What can hang from each mark:
monub: losaf
suse: gilof losaf
lavu: deki gilof vogav
losaf: gilof monub
gilof: lavu losaf suse
deki: lavu

Each row was made from one small tree. Brackets hold a mark, then the marks that hang from it, in alphabetical order. Every link used is in the known rows. Write each row's tree.
Known rows:
{suse gilof {losaf monub}}: [-17 -68  -5  24 -12 -15 -67 -23 -58  13 -14 -31 -10   4 -31 -25]
{suse {gilof lavu {losaf monub}}}: [ -5 -27  35  41 -40 -11 -62 -16 -39  16  -1 -58 -60  15 -39 -86]
{deki {lavu {gilof losaf}}}: [-51  22  14   7  12  -9  23   8 -16  24  13 -20 -10  41  28  16]
{deki {lavu vogav}}: [-23 -10 -20 -23  10   4  57  -9  -4  41 -18   4  28  18   3  65]
{deki {lavu {gilof suse} vogav}}: [-59   8  19   3   7  -4  61   6  -7  16  20   0  15  40   8  47]
{suse gilof losaf}: [-12 -51  14  17  -1  -5 -47  -1 -55  -9  -8 -20  -3  -7 -21  -4]
{deki lavu}: [-10   2  -9 -19  15  -1  38  -5  -6  25 -15  -3   2  14   0  33]
{monub {losaf {gilof suse}}}: [-14 -22  38  34 -17 -19 -24 -30  21 -23  54 -20  -2  19   4 -22]
{losaf {gilof lavu} monub}: [ 17 -35  -1  -9 -24 -37 -42 -32  -3  20  15 -14 -56  26 -21 -44]
{deki {lavu gilof}}: [-39  21  -6 -15  30 -17  39  10 -10  20   9   2   3  27  31  37]
{lavu deki {gilof {losaf monub}} vogav}: [-64 -10   6  29   8 -22  18  -6  -3  70  13 -30  19  46  27  44]
{monub losaf}: [ -9   4  -4  26   2  -5   2 -14  23  -8  16 -19  22  -9  28  -7]
{gilof lavu {suse {losaf monub}}}: [ -5 -51  26  33 -58 -11 -24 -12 -17 -17   0 -40 -58   4 -50 -68]
{gilof {suse losaf}}: [-19 -39  34  26 -29   5 -12   0 -19 -31   8 -16 -12   2 -28 -15]
{lavu deki {gilof {suse {losaf monub}}} vogav}: [-69 -49  18  32  -1 -24  22  -2 -15  36  18 -25  17  34   0  49]
{monub {losaf {gilof {lavu deki}}}}: [  5 -13  32   7  13 -44  11 -19  32  18  38 -26 -13  11  24  12]
{losaf {gilof lavu suse}}: [ 13 -21  58   6 -36 -20 -21  -9   1 -26  38  -9 -62  24 -34 -48]
{losaf {gilof lavu}}: [ 20 -16  21 -16 -15 -27 -22 -10   0  -3  23   0 -48  15 -11 -26]
{monub {losaf {gilof {lavu deki vogav} suse}}}: [-14 -28  59  27 -11 -30  34 -21  34  14  50 -30   1  22   3  23]

Which tree is each row?
[-18 -20  62  27  -8  -6   9   7 -28  38   2 -46 -12  16 -22  12]
{suse {gilof {lavu deki vogav} losaf}}
[-13 -72  -1  19 -32 -16 -39 -19 -52  22 -17 -36 -22   2 -40 -22]
{suse {gilof {lavu vogav}} {losaf monub}}
[-70  -7 -17  12  -2 -15  25 -15 -16  63  -1 -26   7  54  20  32]
{deki {lavu {gilof {losaf monub}} vogav}}
[-18 -75  14  16  -8 -26  -7 -13 -45  51 -19 -43  -9   8 -32  22]
{suse {gilof {lavu deki vogav}} {losaf monub}}
[-11  -9  56  17 -16  -2  61  12  15  16  12 -20 -11  11 -26  21]
{gilof {lavu deki vogav} suse}
[-12 -76 -19  -2 -17 -33 -63 -42 -27  22   5  -8 -20  25 -13  -4]
{suse {losaf gilof monub}}
[  4   0  66  20 -14  -7  39  18  13  -2  17 -27 -37   6 -27 -11]
{gilof {lavu deki} suse}
[ -7 -45  22  16 -30 -21 -47 -38  -8   7  30 -11 -30  38 -33 -34]
{losaf {gilof suse} monub}
[ -1 -34  47  24 -45  -1  -4   9 -14 -40   9 -28 -51  -4 -40 -48]
{gilof lavu {suse losaf}}
[-28 -27  55  47 -47  -5  24  -9   6  42   9 -56 -31  33 -37 -18]
{gilof {lavu deki vogav} {losaf monub} suse}
[  2 -19  24   7 -13  -6  -6   5 -29   6  -2 -16 -14  -2 -25 -11]
{suse {gilof {lavu vogav}}}
[ -3 -47   5 -13  -4 -40  10 -28   6  66  11 -12 -18  35 -10  34]
{losaf {gilof {lavu deki vogav}} monub}
[-45   8   7  -2  39 -21  52  18   7  43  16   5  39  24  40  84]
{lavu deki gilof vogav}
[-74 -47  -6  16 -12 -16  29 -13 -29  30   3 -22   6  44  -7  36]
{deki {lavu {gilof {suse {losaf monub}}} vogav}}
[-21 -44  52  18 -26  -5  46  11  -4   7   3 -29 -12   5 -32  30]
{gilof {lavu deki vogav} {suse losaf}}
[-70 -28  17   8  -2  -7  47   8 -25   8  12  -8  15  35   2  55]
{deki {lavu {gilof {suse losaf}} vogav}}
[-21 -35  19  42 -25  -4 -69 -24 -45  26  -3 -48 -22  22 -28 -53]
{suse {gilof {losaf monub}}}
[-43  15  55  24  21 -18  35  22   5   4  38 -13   1  24  14  25]
{lavu deki {gilof suse}}
[-72 -15  44  51 -15 -15  19  -3  -1  48  28 -40   5  52   2  19]
{lavu deki {gilof {losaf monub} suse} vogav}
[-50  11 -18 -19  27 -11  60   5  -8  36   3   8  27  32  33  70]
{deki {lavu gilof vogav}}
[-24 -58  11  35 -41  -4 -31 -19 -21  -7   0 -31 -20  11 -40 -34]
{gilof {suse {losaf monub}}}
[-14 -55  39   8   6 -16  11   8 -41  28 -11 -30  -1  -3 -23  40]
{suse {gilof {lavu deki vogav}} losaf}
[  4 -44 -11 -11 -29 -32 -20 -37  -1  37  11  -6 -31  30 -19 -10]
{losaf {gilof {lavu vogav}} monub}
[ -8 -24  23   2   8 -39  31 -23  34  35  36 -20  12  16  28  48]
{monub {losaf {gilof {lavu deki vogav}}}}
